Every row comes from one small tree of marks. The marks that hang from a mark follow it in brackets, in the order of their numbers. Every link used is in the known rows. Which tree was each row made from?
Known rows:
Q_187(Q_857): [  1  16  -4  19  15  14  20  -1  -3  -5 -16   8   3  -3 -17  -9  24  -1
  21  30  -7  -3  -7 -17  -3  10   7  -2 -29   2]
Q_187(Q_857(Q_893(Q_242 Q_657 Q_823(Q_997)))): [  3   3  13  16  11   8  18  -9  -3  -1 -11  -5  -9  -3  -9 -10  19 -10
  22  12  -9  -8 -12  -8   4  -1  -3   6 -17   2]
Q_890(Q_519(Q_516 Q_614) Q_937(Q_657)): [ -9  23  -1   8   9 -13  -6  -6 -11   2   4  19  -2 -14 -12  -1  12 -34
  22  -1 -14  11   4 -22 -14  26  15 -16 -17  13]
Q_857(Q_893): [ 17  13  -1  11   6  18  15 -31 -15   0   1  12   0  -1 -10  -8   8   8
  14  17   2  -7 -11  -4  -2   7  -7   3  -9  -7]
Q_242(Q_187(Q_857(Q_893(Q_96 Q_657 Q_823(Q_997))))): [  9   2  11  -3  15   3  20  -9  -4   0  -1  -3   8  -3 -14 -17  13   3
  22  21   6 -18 -13  -2  -9  -1 -16   4  -2  -9]
Q_937(Q_657(Q_893)): [ 24  29  -5  18  14   6   4 -11   0 -10  15  11   8  -8 -22 -15   2   0
  24  21   0  -9  -9  15   5  16   5 -10 -36  13]
Q_657(Q_893(Q_96 Q_242(Q_187) Q_823(Q_997(Q_516(Q_519))))): [ 20  20  25   4 -11   2   1   1   9 -14  10 -15   9  -4  -5 -25  -2   0
  21  -4  22 -11   2  26  25   0  -5  13  -1 -11]
Q_519(Q_516 Q_614 Q_890): [-29 -13  -5 -16   5  -4 -19   3   2   1 -34   3  -7 -17   8   4  -2  -4
  24  -2   9   7   6  -1  10  34   4 -10   8 -21]
Q_614(Q_519(Q_890)): [  1  13  10   0   6   8 -17 -12  -2   0  -7   1   7  15   1 -24   8   6
  21  13  -2   8  -2 -17   2  21   2  -1 -12   1]
Q_857(Q_187 Q_893(Q_96)): [ 22  -7   0   0  -3  17  23 -29  -2  -1   9   8   6  12  -7  -4  11   5
  16   5   7 -20   7 -11 -20  -3 -29  -1   5 -18]
Q_823(Q_893(Q_242)): [ 22   7  20  17   1  16   5  -6   4  -6  -3  -8  10  11  -6 -13   9   5
  17  17  21 -10  -8   8  17  -1   6  12 -12   1]
Q_890(Q_519(Q_614) Q_937(Q_657(Q_893(Q_242(Q_187))))): [  8  20   8  15   4  -9   1  -4  -1  -4  16  17   0  -6 -10 -15  12 -31
  22   6 -12   0  -3 -14  -7  27   3  -6 -22   7]
Q_614(Q_519(Q_516(Q_997) Q_890(Q_937(Q_657)))): [-18  15   7  -9  10   0 -27 -11  -4   0 -12   9   8   6  -1  -7   0  -7
  26   5  -9  14  11 -17  -4  12  13 -17 -10   1]
Q_997(Q_823(Q_893(Q_657))): [ 18   8  11  -9  15  -1   4   6  -6  -9   9  -9   0   1 -14   5  -8  16
  18   9   3 -11 -10  12  -2  -7   6  14 -14   0]
Q_893(Q_242): [ 13  11   5  20  -8  13  16   0   4 -13  -5  -4  -3  10  -9  -3   9   0
  20   8  12  -7 -12   0   8   1   5   4 -18  13]
Q_187(Q_857(Q_893(Q_96 Q_657 Q_823(Q_997(Q_516))))): [  1  10  10   2  16   4  14  -9  -5   1  -3  -4  -4  -9 -18 -14  16  -7
  25   8 -11  -8  -6  -4   0  -4  -3   2  -8  -2]
Q_937(Q_657(Q_893(Q_242)) Q_890(Q_519)): [ 24  40   2  21  10  -4  -8  -9  15 -20   7   5  15  -5 -14 -30  -1 -12
  14  23  -3   5 -15  -2   3  27  35  -3 -40  16]
Q_893(Q_96 Q_242 Q_657 Q_823): [ 10  -3  25  -6 -12 -21   0  18  17  -9  25 -32 -19   5  -7 -17   6  -9
  40 -33   8 -17  -8  35   1 -15  -8   5   5  20]
Q_997(Q_516): [  4  34  -1   1   7   7  17  -3  -7  -7   0   0   1  -5 -33  -2 -11   5
  24  15   5   4  -9  -5   6   1  12  -2 -13  10]
Q_657(Q_893(Q_96 Q_823)): [ 18  21  12   7  -4  -1  -1   0   4  -7  16  -3   4  -7  -5 -24   4   6
  27   2  10 -11   6  30  13  10  -7   7 -12 -14]
Q_857(Q_187 Q_893(Q_242 Q_657 Q_823(Q_997(Q_516)))): [ 18 -15  21   2  -5   2  26 -18   0   1   9 -18  -9  12  -5   5  -5 -10
  24  -9   4 -17  -7  -3  -3 -15 -24   6   4  -2]
Q_893(Q_242 Q_823): [  8   8  21  15 -11  -5  15   8   3  -8   2 -24 -11  12   1  -6   5  -4
  23  -3  14  -6 -13  12  11   0   0  12 -15  16]
Q_857(Q_187 Q_893): [ 21  -5  -1   9   0  19  30 -32  -7   0   2  10   3  12  -6   2   7   5
  14  16   4 -15   0 -18 -16   2 -25   0  -7 -15]
Q_823(Q_893(Q_242) Q_997(Q_516(Q_519(Q_614 Q_890(Q_937))))): [ 15   3  30   8   3  16  -8  -9  -4  -6 -19 -19  23   4  -8  -3   3 -10
  15   8  15  -3  -8  -7  39  -1  21   9  12 -12]
Q_890(Q_519(Q_516) Q_937): [ -4  31   4   8   2  -9   1 -13 -15  -1  -1  20   3  -7 -10   1  13 -26
  25   3  -7  16   7 -26 -20  12  22  -9 -15   4]
Q_516(Q_997): [  8  11  -5  10   3  17   9  -4  -7  -6  -4   4  20   0 -19   3   9   6
  23  18  -4   3 -11   7   5 -10   8 -13 -13  -9]
Q_857(Q_187 Q_893(Q_242 Q_823(Q_997(Q_516(Q_519(Q_890)))))): [ 14 -11  23   3 -11   8  21 -27  -2  -4  -6 -17  -1  17   5   1  -1  -8
  14  -3  10  -7  -3 -15   2  -4 -19   9   6 -13]
Q_823(Q_893 Q_997): [ 32   3  17  18  15  24  -1 -15 -15   5 -11  -9  38   3  -8  -3  16   4
  14  26  16 -13 -12   3  26  -1  14   7   0 -16]

Which tree is each row?
[ 14  15  21   7  -8  -1   7   8  16 -13  10  -8  -1  -1  -1 -28   5   1
  25   2  17 -16   5  27  13   4 -13  13 -14  -9]  Q_657(Q_893(Q_96 Q_242(Q_187(Q_857)) Q_823))
[  6   7   9  -2  12   4  24 -10  -3  -2  -1   1   5   0 -12 -20  13   6
  18  25   9 -15  -9  -4 -12   3 -18   5  -8  -8]  Q_242(Q_187(Q_857(Q_893(Q_96 Q_823))))
[-17  16   2  -1   2  -8  -5   2 -13   0  -5  17   2 -13  -6  10   9 -25
  19  -4 -16  16   9 -21 -11  12  15 -10  -7  -8]  Q_890(Q_519(Q_516(Q_997(Q_823)) Q_614) Q_937)
[-12  20  -1   6   8 -10  -8  -5 -10   2   2  19   4 -15 -13   3  12 -35
  23  -1 -19  15   4 -19 -12  17  17 -21 -16   7]  Q_890(Q_519(Q_516(Q_997) Q_614) Q_937(Q_657))
[  3  21  21 -27  13  -6  10  18   8 -16   9 -18  -7  -1 -29   0 -24  10
  19  -1   8  -9  -4   8   1 -22   6  17  -5   9]  Q_997(Q_516 Q_823(Q_893(Q_96 Q_242(Q_187(Q_857)) Q_657)))
[  2  11   3  21   9  20  23 -14  -2  -6 -17  10  -6  -1 -10 -11  22  -4
  15  23  -6  -6  -7 -18   0   5  -1   5 -25   0]  Q_187(Q_857(Q_893(Q_242)))
[ -5  24  11  -3   9  14 -17  -5  -5   1  -7   4  12   3  -3 -10   1   9
   9   7   2  11  12  -9   4   1   7  -1 -13   3]  Q_614(Q_519(Q_516(Q_997(Q_823(Q_893)))))
[-31 -23   5 -28   5  -7 -27  15   9  -4 -32  -7  -5 -15   8  14 -13  -4
  24 -12   3   9   5  12  15  10   6  -9  11 -26]  Q_519(Q_516(Q_997(Q_823(Q_893(Q_242 Q_657)))) Q_614 Q_890)
[ 23  24   7  13  10  -7 -10  -1  14 -20   8 -12  18  -2 -11 -20  -5  -5
  20  15   4 -15 -12  18  12  17  29  -3 -23   9]  Q_937(Q_657(Q_893(Q_96 Q_242 Q_823(Q_997))) Q_890)
[ 16   0   9  -1  -9  -3   1  10  18 -13  18 -12 -11   2 -17 -15   9  -5
  38 -22   7 -19  -7  22  -2 -14  -4  -3   2  17]  Q_893(Q_96 Q_242 Q_657)
[  1   4  12   8   7   3  15  -5   5  -3  -2  -4 -14  -3 -10 -18  20  -8
  25   3  -8 -11  -5  -1  -3  -3  -8   5 -13   4]  Q_187(Q_857(Q_893(Q_96 Q_242 Q_657 Q_823)))
[  6  -4  22 -21   2 -22 -15  10   2   0  15 -35   0 -10 -14 -15   2 -10
  38 -29  -1  -8 -10  26  13  -4  -1  -1  24  -2]  Q_893(Q_96 Q_657 Q_823(Q_997(Q_516(Q_519(Q_614 Q_890)))))
[-11  23   5 -24   4  -8   1   7  -8 -21  -6 -10 -12  -7 -20   9 -23   5
  14  -2  -7  10  -5 -13   5   9  15   9  -1  -2]  Q_997(Q_516(Q_519(Q_614 Q_890(Q_937))) Q_823)
[  5   8  32  -5  -8  -5  10  12   8 -11  -1 -34   7   7  -8 -18   9  -9
  20 -11  20 -13  -7   8  13 -15  -4  12  11   5]  Q_893(Q_96 Q_242(Q_187(Q_857)) Q_823(Q_997(Q_516(Q_519))))
[  4  13  -1  11  13  17  17 -15  -4  -3 -10  12   1  -4 -14 -16  25   1
  18  20  -8  -9  -2 -14  -6   5  -4   1 -16  -7]  Q_187(Q_857(Q_893(Q_96)))
[ 18  17  18  11 -12   0   1   5  12 -12  13  -9  -3  -1  -1 -24   3   1
  26  -6  15 -12   5  31  18   5  -6  11 -13  -6]  Q_657(Q_893(Q_96 Q_242 Q_823))
[ 24  -2  24   4   5   5   5  -2  11  -5   8 -13   4   6 -11 -18   2   4
  26  12  21 -17 -13  17  10  -8  -3  10  -6   4]  Q_823(Q_893(Q_242(Q_187) Q_657))
[  3  30  18 -24   8  -2  -3  -2  -6 -20  -4 -16   1  -2 -20  -3 -23  13
  10   5   7  13  -6  -5  10  -3  20  17  -5  -3]  Q_997(Q_516(Q_519(Q_890)) Q_823(Q_893))
[ 21 -21  20   7  -6   3  25 -20   0   1   8 -16  -7  14   2   4   2  -9
  23  -7   4 -20  -7  -2  -5 -12 -27   6   3  -5]  Q_857(Q_187 Q_893(Q_242 Q_657 Q_823(Q_997)))
[ -2   1   3   2  -6   2 -11 -11  -5 -13 -13  -2  -1  -4   1 -14  16  -7
  20   3  -4   6  -5 -14  11  32   7  -3   5 -15]  Q_516(Q_519(Q_614 Q_890(Q_937)))
[ 17  -7  10   6  -2   7  29 -27  -8   3   7  -4  -2  14   0   0   4   2
  16   9   5 -14  -1  -9 -14   2 -29   5  -5 -13]  Q_857(Q_187 Q_893(Q_823))
[ 17  19  17  20 -10   3   8   2   8 -11   7  -7  -5  -1   0 -18  -1   1
  24   6  13  -7  -1  24  21   9  -3  12 -24  -4]  Q_657(Q_893(Q_242 Q_823))
[ 22  13  20  14 -10   5  -1   3   7 -10   8 -11   8  -1   0 -18   6  -1
  24  -5  16 -15   3  29  25   2  -3  11  -8 -11]  Q_657(Q_893(Q_96 Q_242 Q_823(Q_997)))
[  0   9  -1  -1  -5  16  -2   4  -7 -17  -7  -6   9 -10  -9   0   8   9
   3   1 -10  11  -7   1  16   2   6  -1  -3 -15]  Q_516(Q_519(Q_614) Q_997(Q_823))
[ -1   1  -1  -4  11 -12  -6 -12  -7  -8  -6   5   3   8  -9   3   2 -11
  40  15  -8  -4 -11  -8  -9  19  14 -14 -10  -4]  Q_519(Q_890(Q_937(Q_657)))
[ -5  24   3  -7  -1   4   0  -6  -2 -13 -10  -7  -3 -10 -21 -14  -7   0
  18   5   3  15  -8 -11  17  18  12  -1   0  -1]  Q_997(Q_516(Q_519(Q_614 Q_890)))
[ 18   8  22   3  11  19 -11 -14 -11   0 -18 -16  31  -4 -13  -9   4   0
  12  16  14   1 -10  -4  37   5  19   7  11 -18]  Q_823(Q_893 Q_997(Q_516(Q_519(Q_614 Q_890))))
[ 25  43  -3  18  16  -5  -9 -13   9 -17   9   9  20 -10 -17 -30  -1  -8
  14  28  -7   6 -15  -3  -1  30  34  -6 -40  11]  Q_937(Q_657(Q_893) Q_890(Q_519))
